In the rows, 128 means zero.
Known rows, with every step that occurs:
divuka didi: [115 182 175 126 127  93 130 122 114 149 123 141 139 150 111 124  99 139
  98 153 125 103 135  82 143 118 138 117 164  96 130 108 142 194 124 155
 128 129 111  62 143 125 128 140  96 133 149  87 104  97 133 130 122]
poro didi kobomeg: [126 150 158 156 125 151 164 153 152 161 120  82 114 124 118 161 106 170
  76 113 104 151 140  93 114 121 125 152 165 110 136 102 152 167 120 160
  61 133 148  50 125  96 147 108  99 142 107 105 111  76 130 119 107]
poro mevu popal: [100 135 161  92 158 124 148 125 124 147 139  91 114 172 144  95 169 101
 110 108 138 122 141 184 104 104 147 156 129 156 102 153  91 152 135 144
 111 143 162 132 121 139 144 116 150 122  92 162 128 236 163  84 113]
poro mevu fadi didi: [142 138 120 153  95 151 156 188 112 117 143 163 121 132 112 104 150 112
 115  67 141 116 119 145 124 157 118 131  84 179 125 136 175 122  89 132
 156 115 146  95 135 143 156 113 115 118  94 159 120 121  81 133  94]
popal didi gubet: [ 98 106 133  95 103 107 134 139 119 142 109  93 147 112 129 144 133 127
 178 144 143 145 149 114 122 147 122  76 158  78 118 141 112 183 134 108
 130 165 112 136 125  86  95 154  90 115 149 113  98  89  98 120 128]
mevu popal didi: [ 99 107 180  96 175  99 153  89 123 135 114  93 108 142 154 132 135 139
 110 113 116 121 144 125  92 111 111 146 170 125 121 119  72 121 159 163
 101 194 143 152 116 124  93 164 133 106 147 141  83 103 173  99 135]
didi popal: [105 129 159  95 150 123 102 127 155 149  86  79 145 127 122  99 137 122
  98 188 135 110 145 104 131  65 160 139 178 103 127 113 125 114 116  89
  87 117 139 144 144 113 114 123 104 120 137 117 136 139 233  93 108]
kelila mevu fadi didi kobomeg: [171 159  78 211 118 191 169 165 155 115 145 125 122  86 123 147 143 178
  60  85 150 145  90  82 104 154 118 150  60 209 158 135 166 100  89 178
 103 112 137  64 131 120 156  92 141 117 141 117 132  61  75 144  91]
popal mevu poro didi novi: [126 115 110 140 102 101  57 118 115 124 146 172  99 126 147 152  83 152
 175 117 129 132 118 167 129 163 111 169 118  95 143 103 130 136 172 136
 137 125 141 144 127 159 130  97 164 147  85 146 104  94 118 163 193]
novi didi: [ 95 128 168 116 144 117 109 107 112 113 111 128  98 146 122 137  93 131
  80 142 101 125 122  79 121 109 147 115 168  94 142 105 171 174 133 127
 122 116 116 102 160 119 139 154  99 135 135  93 122 119 169 135 112]
divuka didi fadi mevu: [166 135 138 168  62 116 149 114 107 113 140 181 172 142  91 143 115 122
 167 166 142 162  95 120 156 137 104 125 113  83 122 107 104 104  93 117
 184 127  89  84 152 158 166 130 118 134 171  93 136 139  52 139 151]
didi popal mevu poro: [113 116 102  68 150 116  47 109 135 126 123 125 108 117 136  91 116 146
 114 177 149 118 120 168 130 104 147 175 134 153 126 127 142  97 144 123
 138 104 156 196 145 167 102 119 191 163  88 135 132 167 219 134 154]
poro mevu popal didi fadi: [ 76  59 121 120 116 120 178  87 115 100 153 112 134 145 132 153 176 121
 194 112 148 171 127 189  94 129 116 117 131 133 105 141  36  98 147 172
 111 186 147 138  90 162 129 147 148 112 143 197 133 136  92 106 168]
kelila mevu poro: [ 88 147 122 117 143 140  64 127 141  99 149  91 121 173 154 181 122 169
  84 142 177 142 100 130 137 118 141 172  83 186 141 122 134 162 134 110
 104  68 132 158 160 109 126 114 171 127 144 103 114 172 117 151 119]
fadi didi popal mevu kelila: [189 146 112 112 203 106 143 120  98 151 154 167 134  76 117  70 138 107
 125 182  93  62 166 137 134 115 125 126 182 175 108 115 143  48 141 147
 169 181 156 151 144 176  64 108 146 148  78 149 110  98 152 152 128]
poro didi: [ 92 140 178 142 126 119 136 140 140 152 120 113 122 156 124 150 114 134
 119 119 111 113 158 106 142 117 122 136 147  96 119  96 155 171 132 119
  86 123 123  92 136  90 128 141  90 110 123 115 115  96 113 125 127]
zotoki mevu poro didi: [ 97 139 112 101 150 115 118 147 129 142 102 107 119 151 139 139 109 156
 109 126 117 164 134 150 150 154 105 160 100 143 114 128 173 195 123 164
  93  98 139  90 156  78 126 130 178 158 102 143 108 144 119 159 133]
kelila mevu popal didi fadi: [ 69  75  91 161 127 138 171  49 144  94 161 108 155 141 147 180 165 152
 180 120 147 167 110 139  96 115 111 114 107 153 132 145  31  88 158 178
  89 167 113 148  94 137 102 160 155  79 209 150 149 110  83 123 164]
gubet didi popal mevu: [151 178  82  80  92 118 137  98 126 151  85 140  85 110  95  81 104 114
 148 116 110 110 135 159 142  96 152 104 167 112 135 154 103 111 159 137
 166 102 135 171  84 155 118 153 151 136 104 141 169 150 163 128 169]
poro mevu fadi: [114 107 118 127  65 141 115 178 146 122 121 126 130 167 130 126 132 110
 119  76 161 148 112 141 126 136 132 141  70 157 123 168 158 162 109  96
 149 110 139 127 117 123 156 104 100 141 108 161 142 163 170 133  95]
kelila mevu fadi didi: [146 139 102 198 115 162 147 155 140 103 136 142 136 131 129 141 146 147
 105  75 150 109 104 105 128 152 121 129  49 201 146 140 164 109 101 137
 132 106 114 117 146 112 138 121 122  94 154 112 139  85  64 149 102]
fadi didi gubet: [140 152 130 113 148 119 159 160 112 128 132 120 148  95 109 103 153 114
 156 161 130  91 162 105 126 145 132  68 144  95 118 129 157 158  96 138
 138 124 103 132 170 108 121 138 118 104 113 111 104 121  53 106  87]
didi fadi mevu poro: [158  94 125 117  81 151  69 141 137  83 151 131 142 142 142 169 115 149
 141 163 170 178  88 146 150 143  98 162  87 120 126  99 113  87  66  84
 180  86 106 204 186 137 172  96 170 140 149 110 120 188  97 131 132]
zotoki mevu popal: [104 148 115  79 178 105 171 120 148 149  93  75 149 136 159  57 138 104
  88 135 102 133 146 142 118 125 124 149 108 143 115 181 105 154 123 175
 108 133 129 142 147  90 111 124 163 122 117 154 149 210 219  97  94]
zotoki mevu fadi didi: [152 151  70 152 116 133 177 176 138 129  93 147 146  95 132  77 120 116
  86  85 117 131 129  98 134 182  96 116  59 160 127 158 183 129  73 167
 147 113 122 113 162  94 136 112 123 122 127 151 145  94 135 149  71]
novi didi divuka: [130 142 196 148 157 125 104 114 111 120 151 117  90 108 139 173 125 105
  90 157  90 106 119  51  89 138 154 102 182  78 148  92 131 150 150 126
  99 113 115 104 141 132 139 146  86 129 178  79 119 113 144 113 141]
novi didi kobomeg: [118 153 145 131 141 150 133 119 129 117 115 103  82 104 108 144  97 159
  51 142 109 154 103  55  94 123 143 141 179 107 150 105 172 171 124 168
 104 121 136  52 153 123 158 127 116 166 124  95 122  93 176 129 104]
kelila mevu: [ 76 169 121 147 116 131 112 126 156 125 139  92 142 169 136 164 116 136
  90 139 151 132 128 114 144 117 149 134  98 146 127 145 128 171 131  94
 121  86 126 136 132  92 121 113 117  94 147  90 157 168 137 131  99]
poro mevu: [ 73 161 149 113  94 123 120 155 120 134 143 107 130 174 115 120 124 107
 111 116 148 134 147 157 139 125 154 139 130 131 103 128 140 187 127  86
 144 100 150 132 126 131 143 109 111 122  97 137 147 198 147 126  99]
kobomeg didi popal mevu: [110 120 112 114 145 123 118 108 127 133 116 176 125 105  99  79  85 137
 142 114 132 116 167 184 135 111 150 109 164 122 116 129 126 101 165 113
 140 135 138 149  33 174 111 137 128 130  90 165 168 115 176 122 141]
kelila mevu poro didi divuka: [110 141 167 192 167 156  91 126 126 124 181 109  94 138 157 237 167 156
 109 135 126 122 119 119 120 146 134 148 103 154 148  89 108 149 163 122
  66  87 137  98 113 121 128 136 158 117 182  85 102 113  26 148 192]
kelila mevu popal: [102 138 141 130 186 132 135  95 154 124 144  74 137 170 159 129 161 135
  89 121 130 117 124 131 113  93 142 157  97 183 131 150  91 135 148 152
  93 129 133 146 121 114 116 124 161  94 147 125 142 198 141 102 110]

Rows:
[191 136  56  94  68 143 128 127 148 140  65 168  90 106 108  84 115 127
 156  63 124 111  97 148 136 120 139 115  86 136 157 181 125  84 144 130
 168 108 125 163  87 151 138 144 129 155 121 166 173 116 175 136 160] -> gubet didi popal mevu fadi
[126 156 176 123 156 100 124 108 117 159  87 136 144 132  91  89 140 134
 112 194 124  88 136  99 129  79 159 118 194  92 134  92 129 135 128 157
  92 145 133  58 127 140 117 153 104 141 155 113 103  97 158 117 145] -> divuka didi popal
[150 107 117 146  54 145 122 131 146 100 144 128 169 135 126 151 115 111
 150 145 139 177 107 127 164 135 111 140 103  87 114 122 107  86  69  70
 185  97  93 178 156 120 159  97 109 108 155  99 167 175 126 120 110] -> didi fadi mevu
[151 156 103  81 135 104 105 137 117 141 170 137 146 138 151 109  73 105
 101 150 119  98 160 133 149 141 117 144 136 153 102 157 132 140 155 100
 184 156 135 190 145 142  68  92 126 159  97 134 130 148 205 165  91] -> popal mevu kelila
[174 143 119 235 132 160 141 151 138 107 167 138 121 101 151 176 174 126
 101  93 126  90 106  65 109 174 129 107  65 170 163 128 128  89 125 134
 124 115 116 124 114 127 142 124 108  80 204  97 136  71  37 134 134] -> kelila mevu fadi didi divuka
[157 113 125 191  74 132 131 172 114 115 136 174 125 118 125 106 143 101
 167  87 150 125 110 132 115 168 128 106  92 116 147 121 141  94 104 136
 162 148 142 111 139 164 177  81  99 119 108 180 108  83  86 127 126] -> poro mevu fadi didi novi
[111 112 145  95 142 133 144 161 133 128 110 119 173 117 116 114 106 131
 177 128 152 122 162 147 142 133 146  59 150  67 122 141 138 187 122 112
 107 134  88 122  65 110 137 143  90 119 129 141 115 118  66 103  91] -> kobomeg didi gubet
[116  77 148  78 172 107 153 102 118 141 103  93 132 109 153 106 173 122
 172 128 124 134 145 138  87 126 114  92 154 109 126 165  73 149 150 167
 111 191 127 149 134 107  93 176 133 120 143 150  82 121 100  85 141] -> mevu popal didi gubet
[124 132 196 151 160 126 130 150 135 122 150 122 130 114 139 161  99 128
 108 132 122  89 159  96 123 145 150  81 175  65 130  87  98 141 138 110
  98 132 106 139  37 144 151 140  83  99 177 126 123  88 101  95 126] -> kobomeg didi divuka
[147 174 152 117  70  99 130 132 137 130  92 123 100 136 130 133  81 106
 174 121 117 107 116  94 138 117 150  83 160  30 171 121  76 148 146 108
 151 111 107 162 112 133 167 123  97 113 146 138 107  99 127 115 153] -> gubet didi novi
[116 127 105 130 128 117 124 101 129 163 115 157 109 114 110 101 121 120
 152 127 104 122 162 161 130 105 135 151 158 117 109 125 146 109 163 121
 109 139 152 111 103 136  94 138 127 133  77 123 167 110 160 136 171] -> poro didi popal mevu
[139 178 149  78 124 124 143 116 143 151  66 104  95 120  99 110 122 121
 128 147 108 100 127 106 148  72 162  90 186  83 146 117  98 116 130 124
 118 104 125 133 106 123 141 160 130 129 145 137 130 133 163 101 142] -> gubet didi popal
[136  95 124 163  76 145 114  93 111  76 139 165 128 127 113 164 115 120
 154 142 122 192  89 120 130 134 118 130 125  86 131  94 134  93 100  92
 173 101  85 118 164 145 178 137 109 120 151  97 159 153  99 139 136] -> novi didi fadi mevu
[194 144 182 113 145 129 109 151 114 143 143 119 151 153 148 128 106 104
  98 164 117 121 133 122 169 132 111 155 136 144 109 117 127 115 105  46
 186 157 128 162 183 115 116  87 106 143 111 101  90 185 145 142  93] -> fadi mevu kelila
[ 85 112 142 155 191 156  68 112 139 136 118 108 113 140 124 165 170 179
 131 156 146 131 118 149 136  72 152 168 122 172 143  86 143 126 151 138
  47  94 155  79 121 116 120 147 181 139 134 119 110 114  88 143 182] -> kelila mevu poro didi popal
[160 117  68 175 116 169 146 169 134 106 130 135 164  93 127 137 181 137
 168 104 159 118 108 117 126 159 125  81  34 178 147 175 164 142  87 140
 134 105  94 103 145  97 130 132 123 106 146 121 129 105   4 136  92] -> kelila mevu fadi didi gubet
[121 126  93 107 147 120 105  73 107 123 103 173  97 106 103  92 119 120
 122 149 100 126 124 133 103  92 164 128 179 124 129 124 160 113 173 133
 145 122 135 122 123 155 113 149 130 154  88 113 172 142 210 145 161] -> novi didi popal mevu
[117 137  90 100 119 111  98 113 143 152 117 132 129 116 114  75 117 115
 120 159 124 114 148 144 132  98 157 144 154 122 117 144 135 107 152 102
 160 112 146 178 113 147  92 111 141 138  94 129 176 161 229 121 133] -> didi popal mevu
[185 110  99 125 113 139 142 188 131 118 115 144 155  83 128  98 154 124
 162 114 143 103 123  95 112 155 110  74  85 130 142 157 177 128  75 144
 138 129  92 127 167 100 142 134 110 121 134 129  98  87  58 119  82] -> mevu fadi didi gubet
[181 137  76 148  91 125 135 153 123 114 145 197 114 104 131  86 103 128
 120  61 131  91 117 127 122 182  95 140  62 177 127 151 180  94 115 140
 191 127 119 158 146 156 126 118 118 115 100 142 150  81 121 157 100] -> popal mevu fadi didi
[123 129  61 116  88 133 136 179 172 141  74 111 167 134 159  88 104 109
  93  96 133 168 115 101 140 165 112 138  50 148 127 194 165 167  89 128
 136 112 115 140 136  69 129  95 111 145 133 143 163 142 214 137  65] -> zotoki mevu fadi
[116  90  61 118  86 121  98 108 136  92 173 159 124 128 130 166  99 170
 188 119 145 161 118 170 135 152  87 154  93 131 120 126 133 115 134 155
 123 106 119 155 129 156 130 136 180 157 126 149 154 108  84 171 175] -> popal mevu poro didi fadi
[154  99 121  92 195 117 119 117 113 149 124 178 151  95 124  83  88 123
 142 156 121  87 173 166 155 106 139 113 180 143 109 130 126  86 172 122
 140 190 148 142  41 172  83 128 126 158  80 178 124 100 171 147 130] -> kobomeg didi popal mevu kelila
[ 72 106 162 116 149 106 165 100  97 140 136 107  98 160 132 115 161 113
 139  92 123 145 144 189  94 126 123 145 157 153 101 137  79 140 166 160
 117 185 169 115 104 148 111 150 143 116 107 179 107 153 138 107 152] -> poro mevu popal didi
[125 148 156  90 143 122 121 162 105 146 166 110 147 171 137 145 127  89
 121 157 133 115 153 143 150 129 140 135 152 157  99 140 135 170 141  90
 136 156 155 126 124 129  98  91 108 154  86 152  99 188 149 143  89] -> poro mevu kelila
[137 127 130 143 136 121  76 124 112 135 186 147  74 119 158 181 119 138
 122 122 107 111 129 150 112 175 119 165 122 128 136 107 127 131 169 135
 118 117 142 140 115 156 121 130 163 149 128 105 119 117  83 145 196] -> popal mevu poro didi divuka
[ 98 110 167 108 177 124 104  94 119 121  81 122 106 118 104 115 131 125
 100 177 104 122 120  84 108  71 168 117 198  93 144  95 157 114 142 130
  90 117 124  88 144 125 127 159 108 143 135 106 130 116 200 115 140] -> novi didi popal
[162  72 161 165 120 147 174  93 135 123 143 126 146 137 136 140 162 126
 166 107 106 167 115 166 132 122  80 152 106 115 115 109  75  59  96 134
 116 157 107 123 146 131 169 143 147 110 138 137 134 152  62 100 163] -> poro didi fadi mevu popal
[152  83 160 121 150 123 150 109  99 144 110 110 134  98 140 118 180 111
 175 120 130 163 124 181 109 143 109 118 127 114 108 144  73 117 129 117
 168 185 121 151 146 116 118 155 150 114 121 124  94 165  62  87 148] -> fadi mevu popal didi gubet
[192  81 151 156 111 152 155 140 119 126 163 145 172 138 129 181 118 115
 178 149 109 158 132 137 178 137  79 132 122 124 110  92 103  72  95  89
 144 168 112 111 149 114 131 109 102 145 141 130 109 110  53 155 137] -> poro didi fadi mevu kelila
